Each row comes from the steps of one path. Every step used is in the known rows, and no mark comes twice. Write the path behind each row, first mark first.
In the rows, 100 means zero.
Known rows:
U > M > S > J > P: [ 85, 118, 132,  76,  69,  81,  63, 155,  82, 110, 116, 102,  90,  74, 108,
 140,  94, 132,  54,  73,  99, 115, 121, 125, 142,  65, 116,  73, 113, 107,
 109, 104,  63, 119,  46, 101, 120, 108, 133,  90, 118, 124,  84, 143,  74,
 127, 104,  32,  93,  95,  98]
P > M > S > J: [ 67, 122, 135, 101,  69,  94, 100, 118, 140, 110, 121,  80, 122,  71, 132,
  83,  56,  90,  60, 124, 138, 108,  95, 115, 103,  62, 156,  65, 130, 102,
 119,  92,  91, 136,  39,  90,  77, 110, 134,  99, 148,  90,  86, 114,  70,
 136, 117,  62, 108, 108,  64]
P > M > Z > J: [ 85, 135, 142, 112,  79, 101, 104, 140, 116, 103, 114,  70,  91,  70, 139,
  56,  70,  95,  77, 104, 161, 113,  96, 111, 108,  73, 140,  59,  98,  86,
 121,  54, 119, 138,  67,  83,  84,  99,  91, 129, 119,  61, 121, 109,  89,
 119,  92, 102,  80, 115,  68]
M > U > J > P: [111, 109,  76, 184, 111,  38,  59, 116, 136,  60,  73, 126,  66, 109,  95,
 110, 118, 114,  84,  86, 104, 119, 142,  87, 136,  87, 113, 109,  89,  90,
  53,  84,  79, 156,  98, 108, 134,  89,  82,  72, 121,  93,  94,  69,  56,
 108,  70,  42, 115, 106,  92]
U > J > Z: [ 71, 134,  62, 185,  95,  67,  84,  98, 101,  45,  83, 122,  74, 102, 133,
 141, 112,  92,  93,  90, 102, 107, 131,  83,  99, 101,  98,  42,  50, 113,
  60, 116,  77, 130, 103, 117, 133,  93, 102,  70,  89,  97, 106,  92,  35,
  92,  34, 103,  79, 161,  66]
U > M > Z: [ 88, 116, 135,  90,  71,  82,  69, 165,  73, 108, 103, 111,  68,  78, 113,
 109, 104, 134,  86,  59, 129, 110, 121, 105, 127,  86, 101,  54,  94,  79,
 128,  60,  90, 123,  63, 117, 134, 131, 102, 114,  88,  89, 102, 135,  72,
 109,  80,  67,  51, 109,  93]
U > M > S > J > Z: [ 72, 110, 115,  82,  62,  84,  65, 131,  87, 102, 108, 113,  87,  70, 126,
 140,  88, 138,  57,  80, 101, 121, 113, 109, 123,  70, 105,  60, 114, 112,
 112, 117,  74, 115,  55,  96, 117, 113, 129,  88, 114, 137,  88, 151,  71,
 118, 103,  52,  96,  96,  90]
M > S > J: [ 94, 118,  95,  86,  81,  88,  87,  94, 133,  84, 110,  70, 111,  82,  94,
 112,  85, 124,  37,  87, 110,  93, 104, 114, 149,  65, 131,  69, 144, 104,
  82, 104,  62, 160,  55,  88, 112, 106, 124,  85, 150, 110,  78, 118,  91,
 111, 127,  57, 128,  85,  82]
U > M: [ 98, 133, 152, 105,  76,  80,  89, 184,  68, 116, 117, 123,  91,  64, 113,
 132, 111, 122,  91,  88, 103, 104, 127, 110, 106, 102,  93,  52,  78,  91,
 122,  83,  83, 113,  86, 122, 120, 128, 113,  96,  91, 111,  81, 116,  55,
 126,  87,  87,  63, 107,  64]
P > J > Z > W: [113, 119, 116, 120,  36, 107, 134,  59,  81,  80, 121, 101,  72,  78, 118,
 118, 139,  81, 132, 117, 119,  91, 142, 120,  76, 123,  56, 105,  58, 103,
  79, 119, 127, 117, 131, 101,  84,  95,  91,  49, 117, 122,  78,  84,  40,
 134,  37,  95,  87,  62,  30]
U > M > Z > J > P: [103, 131, 136,  89,  72,  90,  70, 174,  55, 100, 106,  97,  54,  73, 114,
 110, 109, 132,  74,  55, 123, 120, 125, 119, 141,  73,  98,  58,  82,  91,
 110,  67,  92, 119,  67,  95, 127, 100,  87, 117,  99,  97, 120, 136,  94,
 107,  83,  71,  64, 104, 103]
M > S > J > Z > W: [ 90, 113,  80, 101,  67,  93,  81,  57, 131,  85, 107,  82,  98,  66, 104,
 121,  85, 126,  66,  91, 100, 107, 117, 123, 131,  63, 117,  67, 133, 124,
  70, 111,  83, 145,  66,  82, 105,  93, 126,  82, 154, 138,  80, 125,  95,
 101, 116,  47, 125,  83,  87]
S > J > U > M: [109, 111, 149, 102,  91,  70,  86, 127,  96, 109, 143, 117, 111,  93, 102,
 137,  84, 112,  70,  83,  76, 105,  99,  98, 119, 112, 130,  78,  91, 156,
  85, 115,  69, 117, 100, 104, 115,  70, 141, 109, 102, 113,  89, 127,  99,
 114,  75,  80,  75, 123,  89]
P > M > U: [ 86, 109, 136, 148,  84,  69,  95, 136, 144, 111,  97, 111, 102,  69, 135,
  70,  79,  83,  95, 137, 136, 115, 111,  93,  82,  91, 137,  89, 107,  86,
 115,  66, 116, 136,  79, 100,  82, 113, 101, 100, 133,  88,  82,  83,  57,
 134, 103,  76, 101,  92,  55]
S > M > Z: [ 83, 145, 108,  83,  77,  71,  85, 122, 105,  70, 102,  99,  70,  86,  87,
  75, 140, 103,  87,  82, 110,  75, 139, 107, 134, 112, 102,  43, 105, 104,
 104,  67, 121, 127,  88,  86, 130,  99, 102,  98,  88,  79,  82, 115,  85,
  90, 103,  93,  83, 107,  35]
J > P: [137, 138, 125, 159,  93,  69,  90, 155,  59, 109, 111,  86,  90,  69,  86,
 110, 148,  56, 112,  85,  90,  99, 166, 135, 125, 112, 115,  78,  58,  99,
  50,  66,  98,  99,  86,  99, 113,  89, 112,  81, 123,  87,  84,  66,  70,
 129,  92,  65,  76, 102,  74]
J > Z > W: [110, 129,  92, 167,  58,  83,  98,  66,  89, 100, 103, 117,  79,  37, 126,
 118, 117,  92, 156, 102,  96, 109, 153, 125,  68, 109,  78,  49,  65, 135,
  62,  88, 132, 103, 130, 106,  94,  93, 106,  84, 124, 135,  74,  87,  79,
 101,  68,  96,  75,  98,  60]
U > M > S: [ 82, 133, 119,  88,  73,  89,  81, 161,  88, 106, 107, 109,  87,  69, 119,
 126, 101, 140,  58,  89, 101, 114, 119, 124, 134,  72, 100,  56, 105,  79,
 130,  89,  63, 127,  54, 117, 118, 139, 118,  92, 110, 122,  75, 132,  62,
 124, 107,  57,  89,  90,  86]
U > J: [ 92, 153,  97, 163, 112,  71, 101, 133, 111,  55, 101, 111,  99, 106, 105,
 126, 101, 109,  80,  87, 111,  89, 127,  89, 123,  92, 114,  49,  66,  94,
  72,  93,  55, 159,  95, 131, 139, 105,  94,  75,  94,  79,  97,  79,  38,
 103,  43,  97,  78, 157,  65]
P > M > U > J: [ 73, 115, 121, 160,  96,  62,  91, 132, 150,  90,  97, 117,  98,  88, 138,
  83,  69,  93,  84, 128, 138, 118, 105,  84,  92,  80, 142,  89, 101,  88,
 112,  80, 100, 147,  75, 111,  93, 111,  98,  90, 122,  82,  91,  83,  41,
 131,  79,  68, 100, 123,  61]
P > M: [ 83, 135, 153, 137,  82,  90, 119, 153, 113, 118, 121,  95, 120,  64, 135,
  77,  79,  66, 100, 132, 132, 103, 115, 107,  77, 101, 138,  56,  85,  90,
 119,  67, 109, 118,  75, 108,  76, 117, 119, 104, 120,  77,  87,  84,  57,
 139,  96, 101,  73, 121,  39]
J > U > M > S: [106, 141, 108, 122, 109,  77, 102, 132, 102, 102, 121, 118,  89,  92, 122,
 123,  95, 115,  74, 101,  65, 124, 113, 150, 135, 106, 102,  77,  63, 108,
 118,  89,  50, 102,  83, 129, 108, 120, 132, 119,  94, 122,  68, 128,  80,
 117,  75,  59,  68, 107, 107]

Which path is each row?
[115, 119, 135,  93,  69, 101, 124, 109,  80,  79, 138, 104,  75, 125, 116,
 115, 126,  95,  86, 101, 111, 101, 112, 122, 117, 127,  76, 120,  52,  86,
 118, 103,  84, 112, 106, 124, 101, 112, 105,  85,  84,  96,  86, 110,  52,
 140,  28,  74,  61,  75,  64]	P > J > U > M > Z
[ 79, 117, 131,  70,  66,  85,  71, 149,  94, 109, 116, 102,  95,  75, 113,
 134,  87, 145,  49,  77, 105, 111, 111, 113, 136,  67, 113,  62, 123, 104,
 119, 104,  61, 131,  53, 104, 122, 119, 128,  90, 113, 123,  83, 146,  73,
 121, 106,  49,  95,  96,  91]	U > M > S > J
[118, 141, 128, 135, 112,  76, 107, 149,  82, 106, 129, 130,  92,  92, 121,
 128, 104, 100,  94, 102,  62, 115, 118, 136, 118, 129,  97,  75,  44, 115,
 112,  87,  65,  92, 107, 132, 111, 111, 127, 121,  81, 118,  74, 116,  77,
 117,  63,  83,  49, 113,  92]	J > U > M
[113, 116, 132, 166,  87,  63,  79, 150,  94, 115, 107,  98,  86,  72, 109,
  89, 114,  54, 109, 109, 113, 123, 150, 124, 105,  96, 137, 104,  80, 100,
  72,  66, 112,  99,  67,  90,  89,  82, 113,  89, 139,  86,  95,  72,  63,
 146,  94,  37,  86,  94,  77]	J > P > M > U
[120, 138, 103, 101,  91, 101,  94, 118,  97,  77,  99,  58,  60,  79, 104,
  69, 108, 125,  66,  63, 142,  95, 107, 108, 153,  73, 107,  51,  97,  80,
  83,  52, 106, 161,  89,  76, 124,  92,  64, 128, 119,  70, 126, 109, 119,
  78,  92, 111,  92, 103,  91]	M > Z > J
[ 99, 121,  91,  95,  96,  84,  94,  79, 137,  88, 119,  77, 107,  94,  98,
 114,  86, 121,  41,  96,  91, 105, 100, 127, 154,  77, 131,  76, 125, 117,
  84, 104,  53, 146,  62,  93, 107, 101, 139,  99, 142, 117,  76, 123,  98,
 107, 115,  50, 117,  94,  99]	M > S > J > U
[129, 134, 103, 115,  90,  95,  81, 124,  83,  81,  96,  53,  55,  79,  97,
  73, 118, 106,  76,  54, 137, 106, 125, 122, 158,  74, 114,  62,  84,  88,
  67,  52, 106, 144,  80,  73, 126,  76,  70, 125, 122,  69, 131, 105, 119,
  92,  89,  89,  85,  98, 105]	M > Z > J > P
[102, 103, 144,  93,  89,  72,  80, 115, 105, 105, 139, 107, 101, 102, 102,
 127,  83, 118,  67,  72,  90, 112,  98,  98, 127, 106, 133,  83,  97, 148,
  89, 105,  73, 119,  92,  98, 118,  73, 138, 121, 102, 105, 100, 136, 106,
 103,  71,  67,  69, 125, 101]	S > J > U > M > Z
[ 70, 123, 140, 122,  75,  89,  97, 133, 123, 115, 107,  84,  99,  72, 134,
  58,  72,  80,  96, 104, 164, 106, 109, 107,  97,  86, 144,  60, 104,  79,
 128,  43, 119, 127,  51, 101,  87, 120, 109, 124, 114,  57, 107, 105,  74,
 120,  93,  83,  60, 122,  62]	P > M > Z
[121, 117, 141, 117,  98,  71,  99, 101, 112, 101, 143, 102, 118,  99,  96,
 122,  92,  96,  73,  91,  79,  94,  99,  97, 117, 119, 137,  77,  92, 156,
  69, 109,  72, 129, 111,  96, 112,  66, 139, 109, 113, 102,  86, 109, 104,
 106,  81,  91,  84, 120,  81]	S > J > U
[ 84, 138,  88, 123,  95,  43,  74, 118, 137,  44,  90, 131,  67, 101,  87,
 101, 134, 122,  74, 110,  87,  84, 140,  91, 129, 106, 101,  71, 107, 116,
  89,  98, 104, 150, 114,  94, 135,  85,  91,  66,  91, 106,  70,  94,  56,
  96,  88,  79, 120, 107,  35]	S > M > U > J
[ 84, 145,  72, 184,  90,  72,  90,  82, 106,  57,  98, 127,  77,  83, 126,
 140, 102, 107, 119,  87, 105, 109, 141, 108,  95,  93,  92,  47,  58, 128,
  57, 104,  80, 139, 115, 121, 129,  89,  98,  73,  98, 112,  95,  87,  46,
  96,  21,  84,  73, 157,  69]	U > J > Z > W
[ 97, 107,  60, 190,  94,  45,  64,  75, 152,  58,  71, 137,  63,  93, 115,
 111, 107, 131, 102,  93, 108, 127, 130,  82, 103,  87,  97,  92,  97, 109,
  62,  94,  96, 160, 117, 112, 129,  93,  77,  73, 122, 120,  85,  80,  57,
  95,  55,  57, 117, 107,  88]	M > U > J > Z > W
[105, 110, 104, 119,  43, 105, 127,  76,  70,  66, 106,  96,  74, 101, 121,
 120, 146,  67, 105, 118, 116,  90, 131,  96,  76, 134,  65, 101,  51,  93,
  84, 132, 125, 105, 119,  95,  91, 101,  98,  53, 106, 106,  90,  84,  31,
 130,  49, 110,  91,  66,  20]	P > J > Z
[125, 127, 142,  96,  69, 100, 138, 116,  75,  87, 140, 110,  85, 118, 114,
 123, 133,  90,  89, 114,  96,  96, 117, 122, 108, 136,  72, 117,  42,  92,
 116, 116,  82, 110, 115, 125,  97, 108, 110,  76,  85, 108,  78, 101,  41,
 145,  31,  79,  67,  75,  50]	P > J > U > M
[100, 161, 101,  85,  87,  82,  94, 116, 103,  57, 111,  92,  58,  92,  91,
  78, 133, 112,  68,  90,  92,  79, 124, 123, 145, 110,  99,  47,  88, 121,
  99,  75, 118, 127, 106,  71, 126,  72,  93, 115,  84,  94,  99, 122, 112,
  85,  97, 105,  89, 105,  52]	S > M > Z > J > U
[113, 133, 146, 150,  73,  81,  82, 140,  83, 126, 120,  83,  83,  57, 103,
  81, 108,  59, 130,  83, 134, 119, 158, 147, 118,  87, 135,  88,  83, 100,
  78,  40, 116,  99,  57, 100,  91,  91, 113, 106, 131,  76,  98,  88,  80,
 139,  80,  30,  52, 111,  87]	J > P > M > Z > W
[152, 172, 110, 133, 117, 104, 135, 131,  85,  77, 131,  79,  88,  82, 114,
 102, 109, 107,  61, 113,  70, 100,  98, 136, 127, 101,  99,  58,  45, 123,
  75,  99,  81, 137, 142,  82, 104,  57,  82, 122, 111, 110, 100,  86, 116,
 100,  85, 145, 105, 105,  81]	Z > J > U
[ 91, 136, 135, 122,  90, 101, 106, 132, 118, 100, 119,  73,  89,  78, 141,
  60,  68,  87,  76, 106, 148, 120,  90, 117, 109,  80, 140,  64,  86,  93,
 121,  59, 112, 127,  71,  86,  81,  92, 100, 139, 116,  65, 118, 111,  97,
 116,  83,  96,  71, 121,  79]	P > M > Z > J > U
[112, 111, 155,  92,  80,  74,  81, 102, 107, 115, 146, 114, 100,  85, 100,
 125,  78, 127,  87,  71,  94, 108, 105, 110, 124,  96, 126,  81, 105, 158,
  85,  90,  71, 127, 101, 108, 113,  71, 136, 119, 106, 112,  90, 137, 114,
 105,  66,  55,  64, 121, 105]	S > J > U > M > Z > W
[103, 125, 137, 151,  80,  77,  80, 150,  79, 116, 112,  78,  83,  72, 110,
  82, 111,  49, 112,  86, 132, 120, 151, 136, 120,  95, 142,  85,  74,  94,
  75,  46, 111,  92,  46,  93,  94,  95, 117, 107, 123,  62, 107,  88,  73,
 135,  87,  43,  58, 116,  82]	J > P > M > Z
[107, 132, 122, 125, 109,  76,  92, 136,  90, 104, 120, 121,  76, 100, 122,
 112, 100, 108,  88,  79,  82, 122, 111, 133, 132, 117, 104,  77,  58, 107,
 113,  68,  66,  97,  93, 126, 117, 113, 121, 135,  77,  97,  84, 131,  88,
 107,  59,  70,  41, 120, 109]	J > U > M > Z
[156, 163, 119, 136,  95,  96, 113, 157,  55,  84, 121,  68,  80,  62,  99,
 105, 131,  91,  69,  97,  88, 100, 128, 135, 136,  85, 102,  62,  55, 113,
  47,  87,  98, 131, 117,  67, 107,  50,  76,  97, 130, 103, 108,  71, 108,
 114,  97, 122, 113,  97,  76]	Z > J > P
[ 94,  89, 114, 122,  61,  76,  78,  80,  92,  93, 112, 105, 103,  78, 111,
 135, 101,  89,  84,  91,  99,  99, 114,  72,  87, 109, 120,  62, 100, 158,
  53, 128, 112, 113, 102,  76, 110,  63, 128,  85, 122, 115, 100, 113,  89,
  96,  91, 104, 102, 113,  65]	S > J > Z
